Every row comes from one small tree of marks. The marks that hang from a mark follow it in brackets, in alphabetical order. Every link used is in the known rows. Which tree was each row made from?
In the rows, 128 means zero.
Known rows
pifat{sibugos{pifo poburag}}: [164 156 111 142  99 124  88 160 141 141 143 160 204 151 162 132 144 169
 141 110 128 113 128  84 128 120 137 134 108]
dupi{loso{fideg{poburag{pited sibugos}}}}: [118 172  84 120 115 102 131 139 150 175 139 111 184  88  92  99 125 168
 167 107 149 140 145 130 103  37 146 169 102]
fideg{poburag}: [134 129  92 120 119 128 118 112 139 108 135 113 184 114 128 120 128 123
 124 133 105 132 137 123 128 138 130 119 146]
pifat{sibugos}: [125 147 127 127 115 119 127 145 147 138 152 126 153 120 139 150 125 153
 124  96 122 115 141 141 134 129 149 114 143]
loso{dupi fideg{poburag}}: [143 118 103 109 128 127 106 110 167  77 144 122 192  84 114 137  99 145
 152 148 118 143 126 100  72 125  92 116  97]
pited{bamu poburag{sibugos}}: [159 120 136 170 120 120 121 177 161  77 171 112  88 135  88 104 124  99
 182 101 123 151 146  90 129 144 152 100 122]
poburag{fideg pited sibugos{pifat pifo}}: [119 146 119 168 114 107 118 197  96 184  83 152 123 183 129  91 142 185
 160 157 149 101 142  76  91  37 146 154 104]
sibugos{pifat pifo poburag}: [166 143 101 162 124 132  90 150  97  97 131 159 192 155 148 127 142 135
 159 166 132 138 133  55 102 123 110 154  85]
pifat{sibugos{pifo poburag{pited{bamu}}}}: [180 164 112 148  92  89  84 185 158 147 165 137 196 166 105 117 124 195
 147  94 117 138 111  87 133  83 149 131 137]
sibugos{pifat pifo poburag{fideg}}: [151 146 108 189 111 121  77 170  96 130 116 158 177 181 142 108 160 148
 165 179 128 111 121  40  99 121 122 176  86]
loso{dupi fideg{poburag{pited}}}: [134 150 104 107 129 108 105 116 166 118 137 113 216  91 115 130  72 176
 128 136 119 140 121 111  57  77 100 134 121]
poburag{fideg sibugos}: [118 117 126 181 113 130 127 166 133 171 103 151  84 151 115  88 156 150
 146 125 126  87 134 105 123  99 162 149 104]
loso{fideg{poburag{sibugos{pifat pifo}}}}: [127 109  81 107 115 120 115 154 116  88 126 160 179 105 114 100 143 139
 169 171 163 128 162  45  90  84 109 124  42]
bamu{ladufol pited{poburag{fideg sibugos}}}: [105 148 150 179 103 151 116 181 162 116 105  98  98 178 147  75 100 163
 181 117 113  80 153  63  80 106 158 175 124]
sibugos{pifat}: [122 141 121 139 141 121 127 135  99 101 138 129 151 134 129 138 124 115
 141 153 127 131 139 110 109 130 126 133 123]
bamu{ladufol pited{poburag}}: [111 161 147 133 113 151 114 141 155  73 132  70 149 156 154 108  70 142
 167 123 113 126 146  91  78 143 123 149 154]
dupi{loso}: [144 160 128 131 124 129 126 140 131 148 139 111 132 128 124 157 142 119
 180 127 133 150 135 156 137 110 137 158 126]
dupi{loso{fideg{poburag}}}: [127 153  94 106 124 106 116 122 151 129 157  98 190  79 104 122 131 126
 171 137 145 150 130 124 115 108 120 159 101]
dupi{loso{fideg}}: [121 158 130 112 131 105 126 137 134 140 145 118 141  99 105 138 135 131
 184 131 163 145 123 134 118  98 120 173  77]
pifo{sibugos{pifat poburag}}: [147 144  97 207 116 149 109 129 107  84 140 143 202 132 124 130 149 126
 111 137 117 136 121  89 110 117 149 131 100]
loso{dupi fideg}: [140 118 138 113 133 126 115 133 156  90 133 138 137 103 119 152 100 151
 157 141 144 135 118 105  74 113  89 126  75]
pifat{sibugos{poburag}}: [147 174 116 165 113 122 103 142 145 132 165 146 198 127 143 136 133 156
 119  97 108 115 123 109 126 132 157 149 135]
loso{dupi}: [158 125 140 136 131 152 121 137 152 103 122 138 128 129 135 165 106 142
 157 139 113 137 125 126 100 129 109 113 127]
pited{bamu{ladufol} poburag}: [163 124 155 146  97 129 119 159 158  52 177  63 122 145 115 105  94 114
 184 103 111 167 134  62 134 182 123 123 133]

Write each row's tree
[168 144 100 204 103 113  99 147 160 126 148 117 179 153  72 101 136 164
 103  90 102 152 100 108 125  85 160 126 136] : pifo{sibugos{poburag{pited{bamu}}}}
[173 114 126 156 118 121 109 204 125  55 154 128 110 158 101 127 130 105
 216 140 147 158 164  55 107 134 128 101  92] : pited{bamu poburag{sibugos{pifat pifo}}}
[145 110 116 134 121 139 126 172  98 118 107 171 120 146 135 125 153 138
 170 157 155 125 163  74 120  94 124 114  73] : poburag{sibugos{pifat pifo}}
[139 177 104 187 114  97  79 180  86 170 109 146 200 193 138  89 136 179
 143 165 124 112 112  53  85  69 130 198 119] : sibugos{pifat pifo poburag{fideg pited}}
[140 167 108 209 130 113  92 149 103 118 145 144 176 159 130  99 147 134
 133 162 107 105 113  63  95 121 143 185 110] : sibugos{pifat poburag{fideg}}
[161 160 107 146 101 113  91 152 120 166 112 152 192 165 151 103 125 180
 122 123 133 128 116  88 108  82 122 171 115] : sibugos{pifo poburag{pited}}
[154 178 109 149  95 101  86 170 133 183 134 145 220 155 154 121 114 204
 122  96 128 114 122 103 117  79 141 151 133] : pifat{sibugos{pifo poburag{pited}}}
[126 159  83 136 130 116 129 140 124  94 162 128 180  78  99 131 141 126
 190 149 148 145 162  92 102  85 138 162  58] : dupi{loso{fideg{poburag{sibugos{pifat}}}}}
[136 140 101 127 127 123 123 134 166 118 125 139 180  89 110 109  87 184
 139 123 127 122 139  98  57  46 119 131  94] : loso{dupi fideg{poburag{pited sibugos}}}
[134 101 124 153 104 131 107 186 127 173  77 165  88 170 132  91 170 161
 164 140 150  92 139  78 129  87 140 138  87] : poburag{fideg sibugos{pifo}}
[126 109 121 169 110 128 116 193 102 142  89 164  99 173 131 100 166 154
 177 169 143 104 148  58 111  85 138 138  77] : poburag{fideg sibugos{pifat pifo}}
[140 125  83  97 103 123 111 156 149 143 127 141 167  94 105 113 160 148
 206 138 163 137 156  83 121  71 118 152  52] : dupi{loso{fideg{poburag{sibugos{pifo}}}}}
[150 132 146 151  87 126 150 163 156 130 141 105  90 146  92  79 113 179
 154  89 113 143 131  77 138  67 146 133 107] : poburag{pited{bamu{ladufol}} sibugos}
[123 179  94 246 111 116  98 158 101 154 112 127 204 171 119  99 135 172
 101 129 116 108 104  93  84  71 166 168 134] : pifo{sibugos{pifat poburag{fideg pited}}}
[143 125  94 141 132 137 120 130 144  54 146 154 178  82 107 133 109 142
 170 163 129 136 155  64  58  93 111 118  61] : loso{dupi fideg{poburag{sibugos{pifat}}}}
[177 137 114 186  96  89  70 189 144 171 131 135 151 198  88  70 143 184
 155 138 113 128  92  64 112  83 141 179 124] : sibugos{pifo poburag{fideg pited{bamu}}}
[156 121 124 141 115 105 124 192 116 124 131 146 115 167  83 110 128 166
 181 146 138 149 144  71 110  57 135 118  98] : poburag{pited{bamu} sibugos{pifat pifo}}
[132 132 134 190 105  93 123 189 154 176 129 125  74 169  68  70 140 175
 150 108 116 116 118 108 118  61 172 150 131] : poburag{fideg pited{bamu} sibugos}
[120 135 130 191 118 123 118 176 135 133 119 121 100 149 128  95 132 121
 162 106 137 100 144  93 106 126 163 145 130] : pited{poburag{fideg sibugos}}
[ 99 155 133 163 142 117  92 163 161 119 107  91 128 181 124 107  96 141
 166 134 112  93 130 118  59 133 148 169 174] : bamu{pited{poburag{fideg}}}
[146 141 150 135  87 116 135 152 143 118 157  77 119 147  98  90  93 174
 141 107 106 161 113  88 128 100 134 136 138] : poburag{pited{bamu{ladufol}}}
[172 146 125 210  69 137 111 145 164 107 150  92 180 156  97  80 120 179
 109  84  96 159  99  67 136  89 148 140 121] : pifo{sibugos{poburag{pited{bamu{ladufol}}}}}
[106 137  88 116 116  97 129 125 144 147 132 129 184  92  96  72 110 171
 116 111 143 115 144 106  92  52 139 146 101] : loso{fideg{poburag{pited sibugos}}}
[154 120 156 201  85 130 117 193 163  91 150  81  77 163 105  67 128 130
 192  99 117 132 139  38 128 146 156 135 110] : pited{bamu{ladufol} poburag{fideg sibugos}}
